Each row was made from one walk, in order. Every step used is in the known rows, and no mark comes twice. Write each row's walk.
In the rows, zero is written as 128.
Known rows
feralob nofif zubul povu madof tavid: [136 164 158 111 115 172 142 138  75 141  78 121 149 132 120  91 144 107
 114 142 127  93 162  90 116  94 129 106 184 179  93 147 134 109 110 142
 170 134  76  71 105  96 189 187 111 160  97  90 165 123 179 140]
tavid nare dazu: [185 103 159 116 131 104  67 126  93 140  97 180 157 109 162 174 173 134
 145  88 125 123  94 131 121 178 100 135 143 123  86 128 173 134 131 107
 147 121 145 140 106  63 158 199 137 160 134 113 184 141 159 157]
dazu zevu tavid: [144 152 141 140 106 109  85 116  82 137 135 172 130 114 175 150 127  82
 140 142 150 107 103 134 112 144  74 123 120 116  99 146 141 141 147 115
 134 129 132 129  97  92 164 162 120 153 133 140 169 104 150 142]
zubul povu: [124 137 158 104 125 145  90 130  79 145 105 158 136 116 157 110 149  84
 132 108 106  94 102 134 121 143 105 106 160 131 119 152 139 129 137 110
 190 131 113 150 121  86 166 154 120 152 138 123 166 140 146 137]
nofif zubul povu madof: [139 129 154 103 127 149 110 114  94 153  98 157 143 126 127  99 143 100
 134 146 113  92 129 116 145 125 109 100 192 162  78 144 142 121 124 136
 192 125  62 123 106  79 184 160 141 147 119 102 180 136 158 146]
zasa gepumiv nofif zubul povu: [156 113 151 103 134 133 102 152 135 169 103 184 134 112  96 110 138  99
 167 101 110  54 134 104 129 146 128 112 151 112  62 207 117 120 129 148
 181 143 102 135 127  55 164 191 108 127 100 109 154 109 165 120]
madof povu: [142 117 147 126 140 132 109 129  93 139  87 154 127 118 174 130 152 115
 126 109 119 132 115 143 111 115 103 113 176 121 142 137 158 147 149 122
 172 120 109 126 104  90 173 127 148 161 150 121 160 121 131 147]
povu madof: [155 102 144 113 142 151 120 100 101 130 104 151 136 124 172 117 145  90
 134 138 135 125 132 135 143 118 125 104 202 166  97 144 169 137 124 129
 166 137  83  98  97 106 175 160 158 158 157 106 197 112 159 156]
zubul nofif: [163  99 169  78 142 169 104 124 105 120 116 145 139 118 156 124 151 102
 133 137 110  84 117 135 133 130 137 108 167 144 105 145 155 126 123 141
 160 132 118 139 102 116 156 174 121 152 145 111 175  98 148 133]
gepumiv nofif: [173  91 154 116 137 152 126 128 101 123 115 156 124 121 140 129 151  85
 150 116 118  91 124 119 140 122 127 115 157 119  97 171 145 128 135 133
 142 137 104 120 101 105 162 183 133 146 156 111 184 109 149 120]
nare dazu zevu: [189 152 168 115 132 101  74 121  90 145 106 179 135 106 160 202 135  99
 153 144 126  75 135 136  98 145  81 125 120 109  76 139 156 135 138 123
 148 123 136 117  93  99 182 157 136 168 125 114 180 118 151 143]
zasa gepumiv: [153 125 129 114 154 120  86 131 139 144 102 181 149 108 158 142 139 111
 161  94 142 108 125 139 117 145 129 121 171 121  95 167 147 141 131 123
 179 143 122 108 112  81 165 172 125 140 146 133 181  88 151 150]
feralob nare dazu zevu dugira: [187 165 167 105 138  92  81 106  64 139 100 180 143  86 138 171 157 100
 119 149 130  72 125 124  83 184  82 128 129 143  94 133 157 154 145 122
 160 101 126 162  97  83 201 163 140 175 121  98 196 166 161 162]
zubul povu madof tavid dazu nare: [159 140 160 147 121 157  92 117 110 162  71 126 135 127 179  68 149 117
 122 123 129 114 144 111 138 113 100  95 207 174 137 137 160 181 129 139
 162 106  91  99  98  43 177 172 167 220 121 101 153 127 187 131]
tuka madof povu zubul nofif: [177 108 164  91 126 141 136 143  89  97 107 115 111 122 160 106 153 120
  81 155  98 105 124 160 130 135 144 103 175 148  89 124 142 149 129 131
 168 128 102 136 111 102 181 158 142 168 147  99 176 132 153 167]
zasa gepumiv nofif: [174  87 145 116 153 134 107 135 142 145 106 166 129 107 138 122 144  94
 159  89 130  87 136 123 129 139 144 118 165 110  86 202 144 136 123 141
 150 156 117 107 117  81 161 190 124 147 138 114 175  83 157 130]
povu zubul: [143 126 144 103 137 124 133 108  97 117 116 165 130 126 167 131 135 104
 136 131 126 125 124 154 149 119 113 106 159 144  61 118 128 129 124 112
 145 140  90 100  87 100 180 167 122 132 146 127 198 141 155 171]
povu madof tavid: [142 127 145 138 127 164 113 124 112 120 101 136 144 129 177  98 152 115
 127 132 151 139 144 114 128  97 121  99 214 183 112 137 171 141 130 110
 171 129 103  80  76 102 171 183 141 162 133 116 192 100 175 154]
tuka madof povu zubul nofif gepumiv: [183  98 158  89 135 145 149 134  83 120 128 127 118 133 137 113 173 126
  78 162  96  85 131 156 129 118 159 100 166 169 115 131 139 141 134 125
 134 148 109 130 113  88 201 158 141 147 113  88 181 144 159 173]
dazu nare: [136 130 141 121 141 124 109 107 110 126 109 172 127 120 161 121 130 114
 139 142 131 112 142 136 133 116 106 106 182 150 132 116 152 151 121 125
 138 121 108 124  89  90 171 161 152 176 147 132 197 120 153 148]
tavid nare dazu zevu: [187 144 172 132 127  77  52 117  85 150 108 186 144 103 157 178 147 124
 142 116 124  91 100 138  99 184  78 130 124 118  82 132 170 141 135 111
 119 117 146 132  98  75 172 178 134 180 119 119 179 133 161 161]
feralob nofif zubul povu: [143 154 155  85 128 149 128 128  64 147  81 161 143 118 110 139 141  96
 131 128 104  70 139 108 119 120 121 116 142 137  85 148 117 103 124 136
 161 131  91 114 120 108 182 161 110 138 124 103 163 141 155 137]
zasa gepumiv nofif zubul povu madof: [164  92 157 101 131 143 113 142 150 171  97 165 131 119 108  77 139  89
 161 114 107  63 144  98 132 148 137 104 189 144  63 213 136 123 111 157
 182 146  68 115 128  62 176 190 134 151  98  88 167 104 175 120]
tuka tavid dazu nare: [184 145 138 124 138 120  89 118  84 152  89 178 134 127 168 124 144 151
 156 140 117 106 138 124 139  99 106 100 146 130 141 142 177 170 121 138
 135 125 115 124  86  59 173 178 156 182 163 126 171 138 171 142]
povu madof tavid dazu: [191 117 144 139 147 172  98 109 112 138  86 136 153 129 191 115 166 117
 126 127 153 135 145 112 136 102 111 109 197 163  96 151 174 160 137 128
 133 122  96  90  78  77 180 170 162 182 147 100 165 105 176 151]
nofif zubul povu: [127 148 154 100 124 143  95 131  86 152 102 184 146 116 121 117 139 113
 145 136 107  84 114 124 133 124  97 101 153 142  88 146 128 120 132 126
 173 124  99 143 109  73 175 164 114 133 120 121 162 152 150 137]
nofif zubul: [144 126 133 101 149 138 107 113 107 130 117 196 152 119 133 153 146 131
 152 135 132  94 142 122 149 110  97 110 158 141  80 135 138 121 125 127
 131 125 101 114  78  88 176 170 133 115 143 125 184 135 140 144]
dugira zevu dazu: [159 125 132 109 128 101  86 130  98 127 112 185 140 106 169 190 121  86
 116 133 118  95 117 140  99 133  74 124 133 108 120 125 171 132 160 105
 161 134 139 144 122  84 164 158 129 128 127  93 182 105 164 165]
madof tavid nare dazu: [165 119 162 149 124 115  65 149 102 135  93 161 155 116 171 160 173 150
 146  93 141 144 112 114 114 155  99 136 150 144  99 114 169 133 124  98
 152 109 161 133  85  61 160 216 116 164 117 119 170 132 177 158]
tuka tavid nare dazu zevu: [188 164 166 128 112  65  55 146  68 152 104 184 142 108 149 132 143 149
 155 121 120  88 100 123  96 160  78 121  88 126 104 145 192 126 127 108
 142 124 155 136  85  67 164 201 112 178 116 123 179 139 179 163]
gepumiv nofif zubul madof tavid nare: [173 111 159 139 118 135 120 155 116 105 121 161 164 122 132  84 161 140
 156 127 157  98 133  81 138 112 126 125 180 174 106 171 131 114 123 145
 138 129 107 130  67  51 155 242 115 161  97 106 188 123 171 128]
zasa gepumiv nofif zubul madof tavid: [175 121 138 128 126 146 117 172 161 114 118 168 162 114 133 118 139 127
 182 135 175  65 171  78 125 111 143 121 179 154  87 202 125 121 117 166
 170 153 108  91  74  64 168 229 113 143  94 107 181  81 168 111]
nofif gepumiv zasa: [128 126 143 120 157 146 109  92 106 147 137 182 163 139 140 173 149 114
 131 108 140  73 125 132 101 102 131 108 142 173 128 141 166 140 152 111
 106 130 134 134  88  77 201 153 122 101 131 111 188 138 139 175]
tavid nare: [145 106 145 119 142 114  82 115  96 135 110 177 149 112 164 121 163 125
 138  81 126 135  92 137 135 148 106 125 157 143 108 133 161 135 129 104
 139 127 130 139 101  71 155 179 130 150 147 133 182 127 151 159]
dugira zevu: [153 140 149 116 145 120  84 127  87 117 110 181 140 114 171 186 121  89
 127 113 124  94 115 142 116 123  95 117 154 130 110 148 167 123 148 102
 166 129 120 122 107 103 187 163 129 132 125 118 189 118 151 149]
feralob nare dazu: [176 119 153 115 133 114  63 127  60 127  97 179 143  99 147 180 176 122
 146 127 131 102 116 131 117 150  98 126 134 135 106 130 161 140 142 133
 158 105 126 154 108 103 194 173 145 157 143 118 195 166 155 161]
madof tavid: [133 143 146 137 134 157 105 137 104 119 111 152 147 120 171 119 152 116
 132 119 147 129 138 124 126 106 110 108 169 160 123 133 150 134 127 103
 154 122 132 106  75  94 166 187 114 145 143 135 172 105 160 146]
zasa gepumiv nofif zubul madof: [193  99 135 105 140 134 116 143 157 122 118 188 156 114 122 126 134 102
 183 133 155  54 158  96 132 127 143 126 166 128  72 215 124 117 130 176
 166 162  90 120  97  70 170 198 134 143 109  95 199  99 152 119]
povu zubul madof tavid nare dazu: [177 122 170 132 106 112  93 147  94  94 108 143 168 125 197 144 166 144
 142 125 167 128 115 115 125 144 108 140 160 169  77 115 144 122 116 122
 174 126 126 107  70  56 169 222 116 186  95 103 205 159 179 175]

Which walk is each row?
[167  83 161  77 143 178 108 117 105 140 139 161 136 132 128 131 168 102
 124 150 111  68 127 132 126 108 148 103 154 170 132 146 152 120 135 137
 127 150 133 137 104  97 167 173 119 133 117 103 186 112 150 136]	zubul nofif gepumiv
[192 113 132 131 117 126  47 118  72 155 104 184 140 123 202 216 138  86
 128 102 138 118  91 128 129 134  69 139 116  89  95 159 166 146 164 108
 149 128 133 125 119  54 175 177 143 136 129 109 162 132 166 131]	dugira zevu tavid dazu
[181 123 140 121 145 134  94  93 112 149  90 175 134 118 174 141 152 126
 144 128 126 114 133 133 148 116  98 110 170 127 120 134 158 176 136 144
 116 117 114 122  97  56 173 152 176 186 163 116 169 132 154 144]	tavid dazu nare
[155  88 173  78 134 161 131 114 100 112 124 142 125 128 156 113 139  97
 120 149 107  92 116 144 159 126 142  98 161 162  61 125 137 124 108 140
 145 141  94 116  90 106 169 185 105 148 132 112 194 122 151 152]	povu zubul nofif
[189 102 142 114 133 126 124 159 142 133 101 179 137 117 127 123 137 114
 173 126 143  71 155  96 117 127 135 129 187 121 106 208 133 135 132 183
 192 149  85 109 105  57 172 169 143 164 101  90 170  98 139 113]	zasa gepumiv nofif zubul madof povu
[186 158 169 100 140 107  99  98  97 144 103 180 140  99 164 192 145  89
 138 157 130  75 137 128  91 181  92 126 134 124  63 134 164 147 141 107
 170 122 142 138  97  83 177 153 144 161 119  91 192 135 162 147]	nare dazu zevu dugira
[143 112 138 138 108  82  52 138  73 138 122 183 147 123 191 169 141 103
 120  80 140 137  64 136 122 165  68 139 119 124 119 137 170 123 149  82
 148 128 149 147 114  56 162 199 108 124 116 124 180 121 164 155]	dugira zevu tavid nare
[156 139 138 106 128 138 115 135  92 114 103 171 151 120 153 139 140 132
 152 155 148 101 126 119 122 100  96 120 184 142 127 148 137 133 143 158
 182 127  85 121  84  75 183 141 151 164 124 102 183 124 129 135]	nofif zubul madof povu
[162 142 140 121 132 117 141 129  85 105  95 135 115 119 176 124 156 126
  89 135 122 137 130 166 135 131 122 112 172 130  87 125 143 158 129 102
 158 126  95 122 111  97 197 141 160 150 163 110 184 148 152 185]	tuka madof povu zubul
[172 102 137 109 147 127 110 147 156 146 112 198 136 114 105 145 140 112
 171 111 126  65 155 105 145 132 133 117 156 115  52 193 136 122 113 153
 137 152 105 113 102  70 169 206 117 115 124 117 170 101 156 122]	zasa gepumiv nofif zubul
[156 164 153 104 142 120 129  91  98 134 119 176 133 104 164 138 129  78
 123 146 125  91 135 138 103 153  98 115 156 140  89 136 152 145 142 107
 152 129 117 139  92  90 179 149 129 155 141 109 184 120 150 153]	dazu zevu dugira
[136 142 149 145 104  84  66 113  74 142 129 180 142 111 174 128 145 106
 136 106 144 129  72 135 109 169  67 136 119 127 111 133 141 139 145  92
 108 124 139 143  99  56 149 178 113 165 123 147 170 108 153 156]	dazu zevu tavid nare
[190 159 164 125 135  85  58 120  60 131 100 186 140  91 141 176 151 113
 133 154 128  76 120 132  86 159  70 124 117 128 102 132 152 143 145 134
 132 108 127 149  97 100 201 165 140 181 128 127 181 155 152 155]	feralob nare dazu zevu
[177 119 148 151 140 153  97 103 116 141  81 134 139 132 191  99 152 128
 130 139 144 131 162 108 143  96 106  97 219 181 126 121 183 183 128 143
 128 111  96  76  69  58 182 179 184 212 138 106 171 113 178 144]	povu madof tavid dazu nare
[175 141 151 141 123 147 111 112 111  96  98 142 152 128 204 110 137 134
 144 166 167 122 155 120 149  92 106 113 195 181 108 119 130 171 121 145
 136 122  94  89  59  50 191 183 159 216 126 108 192 144 176 158]	povu zubul madof tavid dazu nare
[203 150 154 121 148 125  80  95  89 148  99 177 140 108 174 169 135 105
 135 136 121  87 126 140 109 134  80 119 139 111 100 149 155 163 146 132
 110 124 117 122  98  76 181 138 160 171 150 127 142 119 148 142]	tavid dazu zevu
[149  98 167  92 157 173 110  97 105 144 139 161 152 140 130 154 154 114
 128 126 125  42 117 127 117 113 157  97 148 184 127 138 174 134 143 137
 115 130 140 159  88  93 182 166 109 112 111  97 181 120 142 150]	zubul nofif gepumiv zasa
[182 126 158 121 122  88  65 153  74 146  97 176 150 117 154 142 173 155
 157 107 122 110  87 122 115 157 109 131 117 128 105 145 194 123 121 108
 174 130 151 135  91  62 158 220 115 147 137 113 189 148 181 156]	tuka tavid nare dazu
[160  92 165 102 119 160 125 125 110 152 103 151 123 126 102  67 142  78
 140 142  98  69 137  95 151 117 121  97 183 157  71 187 142 118 124 155
 173 133  65 118 114  77 177 187 142 153 112  86 177 128 172 117]	gepumiv nofif zubul povu madof
[143 127 128 128 130 106 111 107 117 132 109 178 137 111 159 124 142 113
 136 150 127 102 135 130 118 137  85 108 163 123 142  96 155 164 137 130
 122 129 130 142 107  66 142 157 153 172 152 112 189 109 162 167]	zevu dazu nare
[191 147 173 114 135  78  82 102  91 151 104 182 140  99 159 169 154 113
 133 117 123  90 111 125  95 213  89 141 135 132  72 128 167 143 137  96
 142 112 148 152  98  60 168 179 132 172 111  93 189 140 167 166]	tavid nare dazu zevu dugira
[172 100 148 139  98  74  32 148  70 145 108 182 146 120 188 224 153 106
 136  84 139 125  67 123 113 177  71 154  97 102  88 139 176 122 145  89
 159 118 163 148 124  51 163 217 124 145  98 101 192 139 178 144]	dugira zevu tavid nare dazu
[155 165 144 109 123 173 140 141  77  87  96 149 173 127 142 147 144 121
 146 155 174  93 173  89 111  71 130 127 169 174 107 154 123  99 120 155
 156 139  97  71  74 108 188 194 113 154 109 100 186 117 162 136]	feralob nofif zubul madof tavid
[175 128 159 141 128 174  85 123  96 162  76 121 143 122 188  88 163 105
 117 110 123 121 126 111 129 118 105 106 204 158 112 156 165 155 144 133
 189 117  96 101 105  58 175 163 151 188 123 101 136 125 187 135]	zubul povu madof tavid dazu
[192 165 175 150 105  99  62 147  97 117 114 160 170 101 184 153 150 130
 148 146 169  93 121 110  82 159  82 140 149 158 118 144 160 134 132 117
 153 120 152 135  74  72 167 198 123 208  93 113 187 115 170 151]	zubul madof tavid nare dazu zevu
[145 142 150 129 114 150 128 131  98  80 121 137 156 131 197 106 134 115
 140 159 165 123 138 129 140  91 116 113 186 181 100 129 125 127 122 125
 183 139  98  85  63  93 182 192 109 163 119 113 215 136 167 170]	povu zubul madof tavid
[188 171 150 152 138 137  79 117  96 145  96 160 147 109 183 152 137 116
 130 130 138 102 142 122 111 115  78 112 144 128 106 155 153 164 146 112
 108 119 139 108  78  75 182 164 134 183 137 130 133 104 168 140]	madof tavid dazu zevu
[146 133 156 139 117 126 115 131  92  88 129 143 162 128 197  79 158 137
 129 114 168 141 105 133 141 125 117 123 182 194  98 118 128 126 116 111
 154 133 111 103  65  59 166 209 109 177 115 121 209 144 170 182]	povu zubul madof tavid nare
[157 128 150 119 122 140 114 132  83 115  96 145 137 116 196 128 149 105
 140 137 149 122 118 135 109 109 110 127 189 129 154 152 148 143 150 149
 212 133  95 120 104  88 173 128 163 184 135 109 184 120 125 140]	zubul madof povu
[151 125 154 105 126 135 134 113  89  90 126 153 148 129 186 128 135  95
 143 158 149 108 127 145 143 115 126 118 175 155  85 138 124 124 129 136
 180 150  77  96  91 103 183 164 133 161 139 105 227 140 152 168]	povu zubul madof
[148 118 167 129 112 177 130 152 110 144  97 135 135 132 115  64 147  94
 136 139 117  85 154  80 144 100 125  95 194 177  84 175 141 120 120 138
 159 125  81 108  90  79 173 205 123 161  91  92 160 119 189 116]	gepumiv nofif zubul povu madof tavid
[182  98 127 125 123 149  70 106  87 149 102 169 148 123 196 174 166 104
 147 112 145 139  98 122 140 139  91 134 138 101  97 152 147 153 149 117
 137 126 132 119 111  58 159 170 151 138 164 118 152 131 151 132]	zevu tavid dazu
[167  87 147 137 100 104  49 137  84 146 108 184 151 123 176 180 181 119
 154  91 146 149  75 124 130 184  86 155 112 109  86 128 161 133 140  99
 148 120 161 146 109  52 144 206 135 143 127 114 181 151 161 150]	zevu tavid nare dazu
[198 189 163 156 120  79  62 146  90 121 102 156 146  95 166 159 159 150
 112 125 146 102 131 120  92 179  93 130 133 143  90 136 166 147 133  76
 125 106 169 137  85  78 179 209 142 184 115 117 170 131 187 176]	tuka madof tavid nare dazu zevu
[176 135 154 135  99 103  58 123  79 145 113 177 137 115 170 209 141  85
 158 146 147  88 105 120 102 166  65 134  95  96  76 145 146 131 144 111
 147 125 148 124 103  83 170 170 134 162 117 119 177 117 153 129]	nare dazu zevu tavid
[201 170 156 149 122 135 109 112  91 108 109 146 157 114 205 126 124 112
 142 164 163  94 138 130 121  99  89 118 158 155  84 144 123 158 141 144
 132 128 105  95  60  71 198 161 131 203 112 111 174 129 169 158]	povu zubul madof tavid dazu zevu
[201 154 134 140 143 161  90 134 105 117  84 141 149 111 185 151 171 136
 102 123 149 124 147 124 125 122 118 117 163 128  99 155 157 170 150  99
 136 117 136 118  94  85 185 192 161 159 175 115 152 136 177 162]	tuka madof tavid dazu
[137 118 146 117 134 121 133 125  82 123 100 146 116 131 184 116 146 116
 122 119 113 143 123 161 134 110 103 104 169 135  89 119 137 149 132 120
 158 128  87  98  93  83 185 130 130 159 146 121 184 138 137 174]	madof povu zubul
[160  74 162  91 136 149 143 124  87 134 126 137 118 143 138 103 162 115
 104 139  91  93 120 153 134  94 135 101 155 164 122 119 141 132 122 142
 129 148  96 109  90  73 190 142 119 146  96  94 175 131 146 154]	madof povu zubul nofif gepumiv
[146 148 142 133 119 125  95 140 107 107 125 172 180 120 155 105 159 157
 158 132 179 119 119  98 130 114 100 127 185 184 114 137 136 117 132 125
 151 120 115 128  62  59 167 221 117 156 106 124 186 127 164 156]	nofif zubul madof tavid nare
[207 174 149 122 145 104  81 122  76 154  97 178 141 110 167 140 135 128
 149 139 117  73 124 132 113 115  87 104 112 111 110 176 172 151 141 127
 124 133 128 114  83  72 181 164 132 173 154 127 147 120 167 138]	tuka tavid dazu zevu
[151 137 162  92 131 155 141 113  66 147  72 137 143 129 104 111 146  89
 116 142 102  79 147 101 121 112 134 114 177 161  79 159 137 106 120 152
 169 137  57  84 124 106 191 162 135 153 114  85 186 136 170 144]	feralob nofif zubul povu madof
